What can hang from each mark
badu: tabak
runat: kalu kibik
zemes: badu beked
kibik: durezat runat
panaf: durezat
durezat: kibik panaf
kalu: runat
tabak: beked
beked: runat zemes

Every row comes from one small tree of marks. The marks that hang from a mark follow it in brackets, in alphabetical order. Every link used is in the known rows. Which tree was each row made from?
Known rows
zemes[badu]: [-11   4   9   4   0 -10   4 -12   0  -1  -1   8   8 -14  -6  -2 -13   4
  -9  -1  10  -8 -14   8   5  -3  12  -6 -11  15 -10   1 -11 -13  -9  -3
   9   1  21   3   8   8  14  -6  -5  -5   5  10   1 -13  -1  12   8   2
  12  -5  -5  -1 -26 -13  11  19  -3   4  12   2  13  -4   0  -1  -6]
durezat[kibik[runat[kalu]] panaf]: [ 23   6 -38   6 -13  21  -6  19  16  -5   4   4  13   5 -13  -9  -7  25
  -7  -7  10   2 -15  18   8   8  -5 -10 -12  11   5  -5  -4 -13  -3  11
   1  -3  24 -21  -9   2  11   1   9  -6  -3   4  16  11  43   3   7  -1
   1 -14  -6   8 -33 -32   2  19   3 -19   1  15  11 -23   7   4  10]
badu[tabak[beked[runat zemes]]]: [ 11   8  11   2   8  27  14   7  -1  -5   2   5  28   7  -2  -2 -10 -20
 -11 -15  -1  24 -18  -1   8   6   1   3 -14   4 -27  -5  -2   8  -1   0
  -3   0  30 -12 -30 -15 -22 -44  22  -2 -17  20  10   1  15   9  13 -11
  31  -3 -12   3 -24 -22  -3  -2 -26  -6 -19   5 -10  -9   5  13   0]
badu[tabak[beked[runat[kibik]]]]: [  4   1 -25  -9   9  30  10   2   1 -16  -8 -13  22   3  -8   3  -4  -7
   0  -8  12  18 -17   1   4   5   4   8 -20   5 -27   2   7  -9  -5   0
   7  -6  36 -15 -24  -7   3 -48  16  -7 -14  14  -2   2  27   7  25 -12
  23  -8 -15   2 -15 -28  -9 -16   1  -9 -22   5  -6 -12   4  16   5]
kibik[durezat]: [  7   7 -24  -3  -6  -2  14   4   5   4   0   3  22  -7   8  -4  -5   0
  -4   5  10 -17 -15   9  10  -6  -7   5 -12   4  -9 -13 -11  -8  -5   0
   6   1   7  -3 -19   6   3   3 -11  -7   1  16   1  -5   5   0   5  -9
   4   2 -10   6 -18  -8  23  19  13  -1  23   5  16 -14   0  -9 -15]
panaf[durezat[kibik]]: [ 12   6 -26  -7  -7  -1   6   9   6 -11  -1   7  16  -6  -8  -3  -5  -1
  -4   6   4  -9  -7  13   5  -7 -11  -1   0  10  -5  -8  11  -5  -4   7
   4  -2  26  -7 -12   6  13  -3  -6  -5   6   5  -2  -1   9  -1   4   6
 -10 -10 -14   0 -20  -7  17  16   2   5   6  11   4  -9  -4  10   9]
durezat[kibik[runat]]: [ 16   5 -30  15 -12  14   1  10   8  -5   5   8   2  -2  -4  -2 -10   5
  -9  -6  12  -3 -16  22   8   2  -3   0 -10  13  -2 -10  -2  -4  -3   9
  -1  -1  24 -18   0   5   7   2   1  -4  -8   7  19   7  15  -3   5   6
   2 -13 -12   9 -26 -26  -2  12  11  -4  16  14   4 -12   6   1  -5]
zemes[badu beked]: [-29   7  30  -4   2  -1   3 -15  -3  -5   0  11  25 -21  -9 -10 -24   7
 -14   2  15   3 -23   2  -2   3  16  -9 -14  33  -2   4 -24  -8 -14  -5
  12  -3  21  -4 -22  16  19 -21  -5   0   4  12  -2 -13  14  14   8  -2
  12  -6  -7   0 -31  -9  24  31  13   4  20  -1   9  -2  -1   0  -5]
kalu[runat[kibik[durezat[panaf]]]]: [ 11   7 -30 -16 -10  31  -3  12  12   0  -6   1  19  -7  -3  -5  16  21
  -6  -4  14  -6 -16   5  11   1  -5   1 -20   3 -11   2 -14 -24  -4   0
   3  -2  15 -17 -19   8  16 -25  -4 -10 -13   3   6  -1  22   1  13   1
  10 -10 -12   9 -35 -12  12   7  18 -17  17   9   8 -19   0  -1   0]
zemes[badu[tabak[beked[runat]]]]: [  0   5  17  -2   8  10   5  -4  -9  -6   3   4  16  -4 -12   3 -20  -1
 -11  -9  16  14 -21  -1  -2   7   5  -4 -16  19 -20   8  -4  -7 -10  -5
  11  -4  42 -10 -26  -5   9 -43  16  -3  -9  19   6  -6  21  15  17 -11
  27  -8  -9  -3 -32 -25   1   1   2   2  -5   2   9  -1   3   7  -5]
panaf[durezat]: [ -3   1  -3  -4  -3  -2  12   8   0  -7  -5   3  22  -5  -6  -8  -4  -2
  -7  14  -2 -20  -9   5   9 -12 -10  -3  -2   2 -16  -6  -2  -7  -6   0
   3   0  13   2 -10   2   5  -6 -12  -2   7   9  -5  -6  -5   6   7   4
  -2  -3 -13   3  -9   7  21  25   3  10   2   4   4  -8  -4   4   3]
kalu[runat[kibik]]: [ -8   0 -14   2  -1  40  -7  -2   8  -8 -18  -4   9  -5  -4   5  10   6
  -1   3  15  -1 -20   8  13  -7  14  -1 -18   8 -15   6 -10 -24  -4  -1
  -1  -2  24 -14  12   1  13 -32  -2  -9 -14  -4   2  -3   2   5  15   2
  16 -13 -16   9 -10 -10   6   2  -7 -13   3   1  -6 -16   3  10   7]
durezat[kibik]: [ 14   6 -23  -2  -6   1   8   5   5  -7   2   6  11  -9   0   5  -6  -2
  -1  -7   9  -7 -11  16   5  -5   1   2  -5  11  -3  -6   4  -3  -1  11
   0   1  19  -6   0   6   8   2   2  -6   3   7   5  -1  10   1   4  -4
   1  -9  -8   2 -24 -26   7   9 -16  -6  12   9   0 -11  -1   4   0]
beked[runat[kalu kibik[durezat[panaf]]] zemes[badu]]: [ -5  15 -26 -19  -7  17   6   2  31   4  -5   1  32   6 -17 -10  -4   6
 -15 -10  -6  16 -15  -4  15  24  -7   5 -27  22 -12  -2 -12 -15  -3  -3
   6  -1  23 -16 -24   2  -1 -52  12 -17  -7  25   6   1  22  13  14 -18
  23 -10   3   1 -49 -20  24  10 -24 -16  -3   7  12 -20   5  11  31]
panaf[durezat[kibik[runat]]]: [  9   5 -33   7 -13   9   1  16   8 -12   4  15  11  -1 -11  -9 -12   6
 -14   6   8  -3 -11  16   7   5 -17  -1  -5   8  -3 -13   6  -7  -8   4
   0  -3  29 -16  -8   2  10  -7  -8  -1  -5   6  15   6  11  -4   8  13
  -2 -14 -19   8 -22  -6   9  22  24   6  12  14   4  -9   3   5   5]
badu[tabak[beked[zemes]]]: [ 12   7  12  -8  10  22  12   8  -3  -7   1   4  31  -4   3  -4  -6 -14
  -5 -10   9  16 -12   1   6  -6  11   9 -14   0 -24  -4  -7   9  -1   1
   3  -2  29 -11 -22  -7  -5 -23  10  -4 -10  16   3  -4  23   4  11  -3
  18  -2 -16   3 -17 -38   0   5  -8   4 -19   4  -4 -12   4   3   0]
zemes[badu[tabak] beked[runat[kalu]]]: [-31   1   9 -20   9  28  11 -10   5 -18  -6   1  43   2 -24  -7 -18   5
 -14   4   8  15 -25  -3  -3  11   6 -15 -20  36  -7   8 -13  -7 -19  -8
  14  -4  24 -14 -39  -1   1 -49  16  -4  -8  20   1  -6  26  21  14 -14
  33  -6  -9  -1 -24 -24  15  20  -5 -15  -6  -7  11  -7   7  20  12]
badu[tabak[beked[runat[kibik[durezat]] zemes]]]: [  9  10 -28 -18   4  28  18   9  14  -9  -5  -7  37   9   1  -3  -1 -18
  -7 -12   7  27 -15  -5  12  14  -8  22 -24   4 -30 -10  -1   2   0  -3
   3  -4  28 -23 -45  -6 -11 -58  15 -10 -21  25   1   3  25  -1  20 -19
  25  -5 -18   5 -32 -30   2 -12   1  -2 -16   7   0 -15   7   9   8]
beked[runat]: [ -2   4 -13   8  -6   6  19  -1   0   2  -3   2  13   7  -5  -1 -11  -5
 -10  -5  -3 -10 -18   8  10   1  -5 -10  -7   5 -15  -3  -2  -6  -2   4
  -1   4  14  -2  -3  -5 -11 -21  10  -2   0  16  10   0  -5  12   7  -5
  16  -3  -1   1 -20   1  14   7 -21  -7   3   6  -3  -6  -2   9  -8]
badu[tabak]: [  5  -2 -10  -3   8  12  13   5  -5 -10  -2   0  17  -3   0  -6   6   2
  -2  -1  10 -13 -12   9   2 -10   2  -4 -10  -9 -18  -2  -9   0 -11   0
   6   1  10   0 -13  -4   0  -2   9  -9  -7   9  -1  -7   7   5   9   8
  13   1 -15   2 -10 -30  -2   4  -6  -3  -9   2   3 -11   4   2 -11]

Which tree is each row?
[-11   6  15   7   5  11  16  -6   6  -3   3  12  20   2 -12  -5  -7 -18
 -19 -13   2  13 -17  -1   1  12   6   0 -18  14 -21   4 -10   7  -9  -6
   3   2  20  -3 -11 -11 -16 -34  21  -6 -16  22  13  -6  -4  15   8   3
  40  -6  -6  -2 -35 -34  -3  -2 -45  -2 -10   3  -3  -2   7  15   6] | beked[runat zemes[badu[tabak]]]
[  9   9 -36 -16  -7   1   5  10  14   1  -5  -5  22  -9  -1  -9   4  14
  -1  -4   6 -12 -10   8  12   4 -11   7 -17   0 -13  -4 -11 -15  -2   3
   8  -1   7  -4 -31  12  17  -1  -1 -13   2  10  -3   0  21   0  13  -4
  -2   0  -7   5 -30 -19  13   7  16  -9  11  11  12 -20  -2  -6  -2] | runat[kibik[durezat[panaf]]]
[ -6   4   6 -12   6  26   1  -3   0  -8  -7  -2  19   8 -17   4 -21   5
  -6   0  12  22 -18  -3   1   7   9  -8 -18  21 -14  10  -4 -14 -12  -7
  16  -4  45 -17 -25  -8   5 -51  13  -5  -3  20   3  -3  34  18  20 -19
  29  -8 -11   0 -21 -27   9  11  -4  -8 -14   0  14 -10   7  14   9] | zemes[badu[tabak[beked[runat[kalu]]]]]
[-19  11  22  13  -1   1  16  -7   8   8   0  17  15   0 -11  -5 -12 -21
 -20 -16  -4   7 -19   0   6  12   6   0 -15  19 -14   1 -11  -2  -4  -1
  -3   5  26  -1   1  -3 -12 -34  12  -4  -6  22  12  -8 -11  17   5  -4
  28  -8   3   0 -38 -13  13  16 -48  -2   1   3  -3  -2   1   8   4] | beked[runat zemes[badu]]
[ 10   6 -43  -1 -14  20  -1  23  15   7   0   5  27  12  -7 -19  -8  26
  -6   2  12  -5 -14  12  13   5 -17  -4 -18   3  -1 -13 -21 -13  -6   2
   8  -2  13 -17 -28   4   4   7  -4  -7  -4  17  16  10  35   3   8  -5
   5  -2  -7  13 -25 -16  18  24  25 -14  12  11  25 -24   6 -12  -5] | kibik[durezat[panaf] runat[kalu]]
[  9   8 -35 -31   5  50  12  11  22 -15 -11 -15  43  17  -5   0   0 -13
  -2  -1   3  32 -15  -4  16  16  -9  18 -26  16 -24  -7   0  -6  -4  -2
   4  -6  30 -29 -47 -10 -12 -57  12 -13 -18  26   1   9  34   2  24 -31
  26  -5 -19   7 -18 -27  11  -8  -7 -10 -26   4   9 -24  10  18  22] | badu[tabak[beked[runat[kalu kibik[durezat]] zemes]]]
[ -3   2 -35 -13  -7  35  -2   5  12  -2 -13  -6  18  -2   2   1  13   9
  -3   6  16  -8 -20   7  15   0   0   6 -23  14 -13  -3 -12 -24  -6  -3
   3  -3  15 -23  -4   5  13 -26 -14 -11 -13   6   0  -1  12  -1  15  -5
  14  -9 -19  11 -17 -14  16   6  13  -9  21   2   9 -17   4   0  -5] | kalu[runat[kibik[durezat]]]
[ -1  14  31  -2   3  -1   1  -4  -1   4   0  16  20 -13  -2  -1 -21 -13
 -13 -13  12  17 -17  -3   8   3  19   6 -18  22 -16  -1 -15  -2  -3  -3
   7  -1  41  -4  -4   7   9 -35  -6   1   0  17   3 -10  12  11   9  -9
  14  -8  -9   1 -32 -16  17  24  -5  10   2   4   3  -7   0   3   4] | tabak[beked[zemes[badu]]]
[ -9  14  14   0   0  19   5  -6  10   2  -6   8  27   7 -14   2 -26 -12
 -14  -8  -2  25 -23  -5  13  13  14   2 -20  31 -13   1  -6 -11  -1  -2
   3  -2  46 -15 -15  -6  -6 -55   6  -2   3  25   8   0  20  19  12 -26
  28  -7  -1   1 -28  -3  23  23 -27  -2 -12   0   4 -13   3  15  21] | tabak[beked[runat[kalu] zemes[badu]]]
[  2   6 -11  -3   7  34  12   5   7 -16  -6 -11  32   5  -5  -2  -1 -22
  -5 -13   3  30 -14  -3  10   9   6  14 -22   6 -31  -2   4   1  -2   3
   0  -3  37 -17 -31 -11  -9 -58  25  -7 -20  16   1   4  16   7  20 -16
  29  -6 -14   3 -20 -32  -7 -17 -22  -7 -31   5 -15 -14   5  19  11] | badu[tabak[beked[runat[kibik] zemes]]]
[-16   5   1  -6   7  27  16  -3  14  -5  -6   4  30  14 -19  -5  -7 -13
 -15  -4  -2  16 -17  -2   4  12   5  -3 -20  17 -17   2  -8  -2 -11  -4
   3   1  23 -10 -13 -14 -17 -41  21  -9  -9  24  12  -4   2  19  10  -9
  36  -4  -4  -1 -28 -29   1   4 -50 -10 -20  -1   4  -9  11  17  19] | beked[runat[kalu] zemes[badu[tabak]]]
[ -9  14  27   9  -3   4   8  -5  -1   8   0  15  19  -4  -7  -2 -27 -20
 -19 -19   4  25 -23  -2   9  14  10   2 -17  25 -17   1 -10  -3   0  -2
   2   0  45  -6  -9  -3  -6 -50   9   4  -2  22  11  -5   9  16  11 -13
  29 -11  -3  -1 -40 -10  21  18 -23   7   0   5  -2  -3   0   8   2] | tabak[beked[runat zemes[badu]]]
[-17   7 -29 -24   4  31  13  -1  30 -11  -9  -9  31  13 -12 -10   3  -8
 -11   2   5  22 -14  -5  12  18  -4  14 -29  23 -19  -2  -3  -7 -13  -9
  10  -3  18 -23 -31  -5  -8 -55  17 -19 -16  28   4  -2  11   9  18 -17
  34  -7 -10   3 -28 -33   4  -5 -23 -12 -15   1  15 -17  13  18  26] | beked[runat[kalu kibik[durezat]] zemes[badu[tabak]]]
[ -3   3 -47 -24  -1  24   7   2  22 -12 -16 -14  25   3  -1   0   1   8
   6  16  10  -8 -13   7  19   1  -4  10 -18  11  -8 -10  -5 -22  -6  -2
   9  -4  11 -17 -20   7  14 -21 -15 -16   7  15  -9   3  16   0  16 -18
   4  -1 -14   8  -4 -10  21  12  15 -11  -1   0  19 -25   5   0  13] | runat[kalu kibik[durezat]]
[  1   5 -18 -11  11  49   7   7  14 -19 -16 -19  35  16 -11   2   1 -13
   0  -6   0  34 -18  -4  14  11   5  11 -26  14 -29  -1   5  -5  -3   2
   2  -5  39 -26 -33 -13 -11 -63  22 -11 -14  15  -2   6  28   9  24 -24
  27  -8 -15   5 -11 -32   2 -14 -27 -17 -40   1  -8 -21  10  25  27] | badu[tabak[beked[runat[kalu kibik] zemes]]]
[-21   3 -17 -11   9  36   9  -7  21 -17 -13  -9  23  15 -21  -3   2 -10
 -10  -4   3  24 -16  -6   9  17   7   6 -26  22 -20   6   1  -6 -11  -6
   5   0  27 -19  -9 -11  -8 -59  20 -16 -14  19   0   0   7  16  18 -12
  34  -9  -7   0 -19 -37  -1  -5 -47 -15 -33  -3   2 -14  12  26  35] | beked[runat[kalu kibik] zemes[badu[tabak]]]
[-26   2  16  -8   7  12  15 -11  -1 -13   2   3  34 -10 -16 -10 -20  -1
 -20  -5  11  13 -24  -2  -7  12   4 -15 -16  34 -11   8 -15   0 -17  -8
  13  -2  24  -9 -40   3   3 -47  17  -1 -11  20   4  -9  19  17  13  -2
  35  -7 -11  -2 -37 -23   7   9  -1  -5   6  -1   7   0   4  14  -5] | zemes[badu[tabak] beked[runat]]
[  5   3 -42  -1 -12  25  -6  18  14 -14  -5   2  21  14 -16  -7 -10  10
  -9  13   8   1 -12  17  14   2 -14  -7  -9  15  -1 -12   4 -12  -9   4
   4  -6  29 -21 -11   0  10 -17 -13  -3   2   5   8  11  23  -1   9   0
  -4 -14 -18  10 -12  -7  15  29  22  -1  -2  10  12 -18   7  11  21] | panaf[durezat[kibik[runat[kalu]]]]
[  3  12 -41 -15  -9  29  13  15  32   2  -9  -5  38  15  -9 -13   2  -2
  -9 -10 -12   9 -12  -1  19  20 -16  11 -23  10 -15  -8  -5  -9   2   7
  -2   0  13 -17 -30  -3 -12 -36  12 -14  -6  24   8   9  23   9  14 -20
  16  -5   0   6 -35 -15  21   6 -27 -22 -19  10   5 -25   3  13  27] | beked[runat[kalu kibik[durezat[panaf]]] zemes]
[ 15   7 -29   7 -16   3   8  21   6  11  10  11  23  -1  -1 -19  -9  20
 -15  -9  12 -11 -13  13   9   5 -15  -1 -14  -5  -8 -14 -20  -6  -5   2
   4  -1   9  -7 -24   9   5  17  -3  -4  -9  14  19   6  28   0   6   5
   7  -4  -7  12 -39 -13  14  20  33  -5  22  15  17 -15   3 -20 -22] | kibik[durezat[panaf] runat]
[  7   7 -46 -28  -6  19   0  12  21  -6 -13 -10  30   0  -8 -10   4  22
   4   4   7 -10  -7   5  14   2  -8   4 -20   3  -7  -5  -9 -22  -5   3
   8  -4  10 -14 -25   9  17  -9  -4 -18   4  14  -9   1  29   2  14 -15
   0  -2  -6   6 -20 -20  21  13  16 -17  -2   7  19 -27   2  -1  14] | runat[kalu kibik[durezat[panaf]]]
[ 13  19 -21  -9 -10  10  10  14  15   7   1   3  32  -2  -2  -7  -8  -9
 -10 -22   0  25 -12  -3  16  21 -10  17 -21   8 -22 -11  -6  -8   6   7
   1  -3  30 -16 -39   1  -3 -39  13  -8 -10  21   5   7  33   5  16 -18
  15  -8  -4   4 -50 -10  16   4   3  -9  -9  16  -4 -17  -3   7   8] | tabak[beked[runat[kibik[durezat[panaf]]] zemes]]
[-17  10 -16 -25  -1  10  11  -1  13 -14   3   0  40 -11 -17 -17  -8  16
 -18  -9  13  14 -18  -3  -4  23  -9   2 -23  32 -11   8 -19  -6 -16  -7
  19  -6  18 -16 -68  10  16 -48  15 -10 -17  20   6  -8  39  10  20  -3
  27 -12  -7  -1 -54 -36   9   6  20 -13   4   6  15  -9   2   9   3] | zemes[badu[tabak] beked[runat[kibik[durezat[panaf]]]]]
[-11  16 -16 -28  -1  23   3  -3  24  -5 -12  -4  32   7 -10  -2 -16  -7
 -10  -3   5  35 -19  -9  20  22   4  15 -29  35 -15  -4  -8 -16  -4  -6
  10  -5  45 -27 -28   1   4 -70  -4 -11  -7  27   1   4  27  11  22 -30
  21 -10 -11   4 -30 -18  25  11  -4  -5  -6   4  16 -19   6  11  23] | tabak[beked[runat[kalu kibik[durezat]] zemes[badu]]]
[ 26   8 -33  16 -17   4  -4  20   6   1  11  17   4  -5  -8  -6  -9  18
 -12 -17  10   1 -15  22   3   7  -9  -6 -10   1   0  -2  -6  -5  -1  13
  -2  -2  23 -10  -9   6  12   5   8  -3  -8   4  25   8  31   0   4  13
   2 -15  -5   6 -39 -28   2  15  10  -9  11  19   2 -14   2  -2  -3] | durezat[kibik[runat] panaf]
[-11   6  25   1  10   5   8  -3   5  -8   1  12  16  -7  -6  -7  -2 -11
 -14  -5   8   9 -11   2   1   2  11   3 -18   3 -20   4 -11   9 -12  -5
   8   2  15  -2  -8  -4  -3 -20  12 -10 -13  16   4 -12  -4  11   6  11
  27  -2 -11  -1 -27 -38  -3   6 -26  -1  -8   0   2  -6   6   6   6] | beked[zemes[badu[tabak]]]
[-18   7   3   5  -1  13  11  -8  15   2  -7   7  20  10 -15  -1 -17 -12
 -16  -7  -6  13 -20  -1  11  13   7  -6 -17  24 -10  -1  -6  -8  -5  -3
  -2   4  28  -8  -1  -7 -13 -39  13  -5   2  23   9  -3  -2  21   7 -16
  30  -7   0   2 -28  -7  16  20 -51 -10  -9   1   3 -11   5  18  19] | beked[runat[kalu] zemes[badu]]
[  3   4 -41   0 -10  30   9  11  13   2  -7  -1  26  11  -2 -12  -9  14
  -6  13  13  -8 -17  11  18  -1 -12   2 -18   6  -2 -16 -17 -16  -8  -4
   5  -2  12 -19 -17   5   2  -3 -18  -6  -4  17  11  10  19   0   9 -11
   9  -1 -14  16 -12  -8  20  28  24  -6  14   4  26 -22  11 -13  -8] | kibik[durezat runat[kalu]]
[-31   9  15  -1  -2   2  14 -14   1  -2   0  12  25 -13 -15  -7 -27  -3
 -19  -5   6   8 -26   0  -1  14   7  -9 -13  37  -5   4 -18  -7 -11  -4
   8   0  27  -3 -24   7   4 -43   6   2   0  17   6  -8  15  19  10  -9
  24  -7  -2   0 -38  -4  23  26  -3  -5  19   1   2   1   0   8  -6] | zemes[badu beked[runat]]
[-25   2  26 -13  11   8   9 -10   0 -15   0   9  31 -17 -11 -12 -13   8
 -14   3  20   4 -21   1  -7   1  14  -6 -17  28  -9   7 -21   1 -19 -10
  17  -4  19  -6 -33   8  16 -25   4  -4  -7  11  -2 -15  23  11  10   4
  21  -5 -13   0 -28 -33   5  21  13  -1   9  -4  12  -2   3   4  -5] | zemes[badu[tabak] beked]
